What can hang from each mark
L: T
T: M
C: R
G: L S
S: A D G
R: C D
A: S
M: T
D: R S

Known rows, with every way that one mark hangs from another
D(R(C) S(A G(L))): -3.343; 3.748; -1.708; 0.450; -0.262; -1.827; 1.170; -0.042; -0.162; -0.854; 1.535; 2.275; -2.737; -0.159; -0.530; -0.849; 2.484; 1.058; 0.626; 1.536; -1.184
M(T): 0.064; -0.466; -0.396; 0.738; 2.153; 1.930; -1.356; -0.400; -0.033; 0.656; -0.892; 0.472; -0.067; 0.148; 0.011; 0.138; -0.080; 0.958; 0.174; -0.421; 0.000
G(S(A D)): -2.545; 0.830; 0.961; 0.153; -3.383; -0.762; 0.652; 0.812; 0.349; 2.267; 2.008; -3.254; 0.715; -1.053; -0.992; -1.797; 0.528; -3.148; -1.047; 1.085; 0.741
G(L S(A D)): -2.991; 0.239; -0.523; 0.308; -2.848; 0.437; 1.185; -0.472; 0.484; 0.662; 1.290; -5.182; 0.414; -1.054; -0.119; -2.864; 0.943; -3.034; -0.247; 2.203; -0.398
S(A D G): -5.190; 1.043; 0.210; -1.606; -2.768; -0.643; 0.660; 1.414; 0.182; 0.966; 0.322; -1.234; 0.513; 0.684; -0.925; -0.736; 0.222; -1.786; -0.130; 1.683; 0.204
C(R(D(S(G)))): -0.105; 2.416; 1.243; 1.986; -0.315; -1.473; -0.806; -2.104; -0.509; -1.405; 1.763; 2.006; -2.148; -0.988; -2.043; -0.461; -0.016; 0.516; -0.498; 0.781; -1.297
G(L(T(M))): 0.369; -1.946; -2.364; 1.259; 2.433; 1.864; -0.045; -1.601; 0.887; -1.273; -1.748; -2.325; -0.448; 0.375; 1.767; -0.667; 1.117; 1.052; 1.832; 0.620; -1.670
G(L(T) S(A D)): -2.191; -0.561; -0.794; 1.119; -1.981; 0.815; 1.084; -0.797; 1.041; 0.713; 0.745; -5.886; 0.425; -0.785; 0.663; -2.754; 1.577; -2.635; 0.183; 1.983; -0.974
A(S): -0.516; -0.532; 0.007; -1.297; -0.484; 0.040; -0.623; 0.429; -0.564; 0.166; 0.191; -1.078; 0.609; 0.346; -0.550; 0.234; -0.043; 0.445; -1.000; 1.853; 0.216
S(D): -1.314; 0.788; 1.415; 1.408; -0.882; -0.172; 0.443; 0.670; -0.804; 2.472; 0.700; 0.097; 0.927; -0.766; 0.541; 0.335; -0.190; 0.669; 0.506; 1.005; 0.527
D(R(C) S(G(L))): -2.649; 3.735; -1.707; 1.915; 1.394; -1.630; 1.066; -0.622; -0.642; -0.617; 2.189; 2.825; -2.514; 0.114; 0.169; -0.288; 2.138; 2.175; 0.498; 1.539; -1.121
R(C D): 1.256; 2.224; 0.190; 2.524; 0.674; -1.472; 0.217; -1.994; -0.787; 0.117; 1.351; 2.515; -2.071; -2.815; -0.388; -0.040; 1.629; 1.864; 0.394; 0.690; -0.450
S(A D(R) G(L(T))): -5.165; 1.079; -0.561; 0.350; -1.097; 0.129; 1.390; 0.238; 0.149; 1.115; 0.002; -1.526; -0.209; -0.484; 0.382; -1.519; 1.584; -0.610; 1.578; 3.113; -0.886
S(A D(R)): -2.471; 1.760; 1.836; 0.601; -2.594; -0.785; 1.091; 1.415; -0.645; 3.317; 0.348; 0.823; 0.062; -2.488; -0.345; -0.539; 0.940; -0.126; 1.494; 1.776; 0.513
R(C): 0.713; 1.453; -1.256; 0.794; 0.748; -0.929; 0.566; -0.732; -0.624; 0.234; 0.502; 0.893; -0.805; -1.855; 0.602; 0.473; 1.627; 1.405; 0.232; 0.267; 0.815
D(R(C) S(A)): -1.078; 3.858; -0.150; 1.025; -0.861; -2.240; 0.895; 0.630; -0.467; 0.696; 1.521; 3.588; -2.532; -1.439; -0.679; -0.133; 2.339; 1.598; 0.788; 0.467; -0.502
S(A D G(L)): -5.480; 0.686; -0.834; -1.519; -2.392; 0.251; 1.058; 0.571; 0.274; -0.108; -0.172; -2.545; 0.277; 0.661; -0.288; -1.503; 0.516; -1.698; 0.468; 2.505; -0.630
S(A D(R(C)) G(L)): -5.352; 2.351; -0.942; 0.204; -1.349; -0.617; 1.766; 0.143; -0.555; 1.188; 0.645; -0.603; -0.629; -1.575; 0.134; -1.353; 1.957; -0.237; 1.370; 3.402; -0.124
D(R S): -0.862; 2.788; 0.728; 1.931; 0.299; -1.417; 0.363; 0.541; -0.518; 0.779; 1.798; 3.542; -1.711; 0.141; -0.364; 0.084; 0.828; 1.728; 0.491; 0.287; -0.970
C(R(D(S))): 0.900; 2.349; 1.661; 2.300; -0.461; -1.392; -0.847; -2.092; -0.626; -0.987; 1.536; 2.179; -2.093; -1.640; -1.904; -0.363; 0.024; 0.811; -0.262; 0.546; -1.236
C(R(D(S(G(L(T)))))): 0.115; 1.839; 0.603; 2.427; 0.284; -0.895; -0.719; -2.723; -0.224; -1.912; 1.223; 0.998; -2.238; -0.900; -1.363; -0.778; 0.447; 0.765; -0.035; 1.008; -1.978

Rows
-3.669; -0.092; -0.533; -0.852; -0.449; 0.419; -0.042; 0.262; -0.837; 0.304; 0.717; -2.284; 1.030; 1.068; -0.049; -0.254; -0.020; 0.337; -0.801; 3.651; -0.155 => A(S(D G(L)))
-0.579; 2.259; 0.735; 1.318; -0.934; -1.158; -0.607; -2.234; -0.243; -2.061; 1.207; 1.090; -2.407; -1.163; -2.070; -1.133; 0.310; 0.016; -0.202; 1.156; -1.763 => C(R(D(S(A G(L)))))
-3.279; 1.612; -0.793; -2.037; -2.002; -1.212; -0.146; 1.231; 0.907; -1.974; 0.718; 0.451; -1.261; 3.032; -1.554; -0.551; 0.233; -1.132; -1.085; -0.347; -1.400 => D(S(A G))
0.836; 3.195; 0.234; 2.553; 0.183; -2.071; 0.029; -1.529; -0.602; -0.514; 2.056; 3.490; -2.773; -1.410; -0.809; 0.105; 1.530; 2.253; -0.033; 0.117; -1.211 => R(C D(S))
-4.032; 2.730; 0.098; 2.180; 0.661; -1.207; 1.174; 0.202; -1.297; 2.672; 2.069; 1.472; -0.027; -1.154; 0.577; 0.178; 1.147; 1.272; 0.648; 2.656; 0.851 => S(D(R(C)) G)
-3.111; 0.960; -0.142; 1.189; -2.356; 0.189; 1.519; -0.508; 0.128; 1.485; 1.717; -4.086; 0.036; -1.989; -0.036; -2.936; 1.386; -2.453; 0.331; 2.779; -0.305 => G(L S(A D(R)))
-0.388; 3.853; -0.118; 2.484; 0.797; -2.091; 0.760; 0.067; -0.943; 0.966; 2.164; 4.174; -2.282; -1.173; 0.038; 0.430; 2.003; 2.698; 0.655; 0.501; -0.398 => D(R(C) S)
-2.869; 1.458; -0.585; 1.475; -2.104; -0.156; 1.721; -0.742; -0.085; 1.566; 1.903; -3.820; -0.225; -2.609; 0.174; -2.754; 1.963; -1.978; 0.418; 2.887; -0.029 => G(L S(A D(R(C))))
-2.332; 0.116; -0.456; 2.024; -1.531; 0.563; 1.391; -0.877; 0.675; 1.572; 1.136; -4.827; 0.067; -1.710; 0.733; -2.806; 2.001; -2.075; 0.756; 2.551; -0.877 => G(L(T) S(A D(R)))
-0.254; 2.233; 0.748; 2.026; -0.123; -1.057; -0.648; -2.528; -0.483; -1.947; 1.512; 1.343; -2.283; -1.000; -1.749; -0.818; 0.141; 0.551; -0.237; 1.170; -1.672 => C(R(D(S(G(L)))))
-0.322; 1.737; 1.450; 0.716; -1.735; -1.266; -0.438; -0.395; 0.281; -0.962; 1.082; 2.221; -2.152; 0.268; -1.912; -0.741; 0.185; 0.084; -0.212; -0.128; -2.107 => R(D(S(A)))
-1.215; 3.147; -0.890; 1.130; -0.574; -1.888; 0.307; -1.572; -0.106; -1.835; 1.606; 2.191; -3.076; -0.699; -1.195; -0.763; 1.949; 1.084; -0.082; 0.854; -1.782 => R(C D(S(A G(L))))
-3.456; 0.170; 0.210; -0.905; -0.747; -0.187; -0.324; 0.887; -0.898; 1.104; 1.049; -1.384; 1.215; 1.094; -0.453; 0.285; -0.266; 0.309; -1.180; 3.090; 0.427 => A(S(D G))
-2.407; 0.529; -2.048; 0.102; 1.079; -0.035; -0.415; -0.132; 0.921; -2.328; 0.427; -0.075; -1.253; 3.541; 0.080; -0.238; 0.422; 0.613; -0.196; -0.096; -2.092 => D(S(G(L(T(M)))))
-5.032; 2.757; 0.053; 0.091; -1.720; -1.447; 1.366; 1.008; -0.633; 2.309; 1.157; 0.704; -0.377; -1.558; -0.449; -0.616; 1.636; -0.304; 0.821; 2.619; 0.721 => S(A D(R(C)) G)
-0.445; 2.441; 1.213; 1.285; -1.130; -1.568; -0.794; -1.820; -0.298; -1.529; 1.439; 1.731; -2.254; -1.153; -2.408; -0.733; 0.169; -0.020; -0.469; 0.772; -1.327 => C(R(D(S(A G))))
-1.329; 1.174; 0.916; 0.878; -0.325; -0.640; 0.186; 0.625; -1.705; 2.810; 1.251; 0.349; 0.626; -1.786; 0.098; 0.584; 0.827; 1.923; 0.019; 3.242; 0.927 => A(S(D(R(C))))
-3.530; 1.345; -1.519; -1.942; -1.741; -0.593; 0.146; 0.599; 0.965; -2.783; 0.373; -0.444; -1.440; 3.033; -1.166; -1.041; 0.435; -1.070; -0.704; 0.197; -1.974 => D(S(A G(L)))
-0.614; 3.335; -0.341; 2.094; 0.425; -2.154; 0.041; -1.570; -0.442; -1.117; 2.316; 3.197; -2.773; -0.511; -0.988; -0.023; 1.535; 1.840; -0.415; 0.486; -1.320 => R(C D(S(G)))
-2.430; 2.013; 0.885; 1.369; -2.651; -1.342; 1.153; 0.490; -0.205; 3.171; 2.587; -1.930; 0.073; -2.593; -0.683; -1.727; 1.510; -2.086; -0.404; 1.729; 1.125 => G(S(A D(R(C))))
-5.691; 1.635; -0.357; -0.224; -1.697; -0.157; 1.468; 0.484; -0.266; 1.067; 0.416; -1.020; -0.260; -0.658; -0.196; -1.613; 1.138; -0.895; 1.269; 3.267; -0.502 => S(A D(R) G(L))
-4.235; -0.097; -2.222; -2.909; -1.526; 0.390; 0.607; -0.151; 1.068; -2.601; -0.864; -2.663; -0.651; 1.428; -0.866; -1.823; 0.733; -2.354; -0.062; 1.433; -1.137 => S(A G(L))
-1.585; 2.808; 0.722; 0.470; -1.389; -1.644; 0.511; 1.139; -0.048; 0.555; 1.174; 2.982; -1.956; -0.151; -1.072; -0.477; 1.171; 0.615; 0.619; 0.297; -1.084 => D(R S(A))
-2.665; 1.495; 1.332; 1.070; -2.903; -1.018; 0.949; 0.767; -0.005; 3.104; 2.393; -2.235; 0.363; -1.945; -0.922; -1.849; 0.982; -2.582; -0.484; 1.668; 0.843 => G(S(A D(R)))
-4.980; 0.106; -1.037; -0.950; -1.770; 0.500; 0.972; 0.317; 0.656; -0.110; -0.568; -3.050; 0.313; 0.846; 0.233; -1.400; 0.932; -1.416; 0.783; 2.305; -1.033 => S(A D G(L(T)))
-3.282; -0.479; -0.699; -0.429; -0.050; 0.608; -0.082; 0.094; -0.545; 0.341; 0.427; -2.653; 1.063; 1.185; 0.340; -0.197; 0.245; 0.546; -0.589; 3.540; -0.423 => A(S(D G(L(T))))
-3.797; 2.763; -0.805; -0.103; -0.773; -1.203; 0.776; 0.475; 0.221; -1.020; 1.206; 1.689; -2.175; 1.170; -0.956; -1.191; 1.341; 0.085; 0.451; 1.340; -1.793 => D(R S(A G(L)))
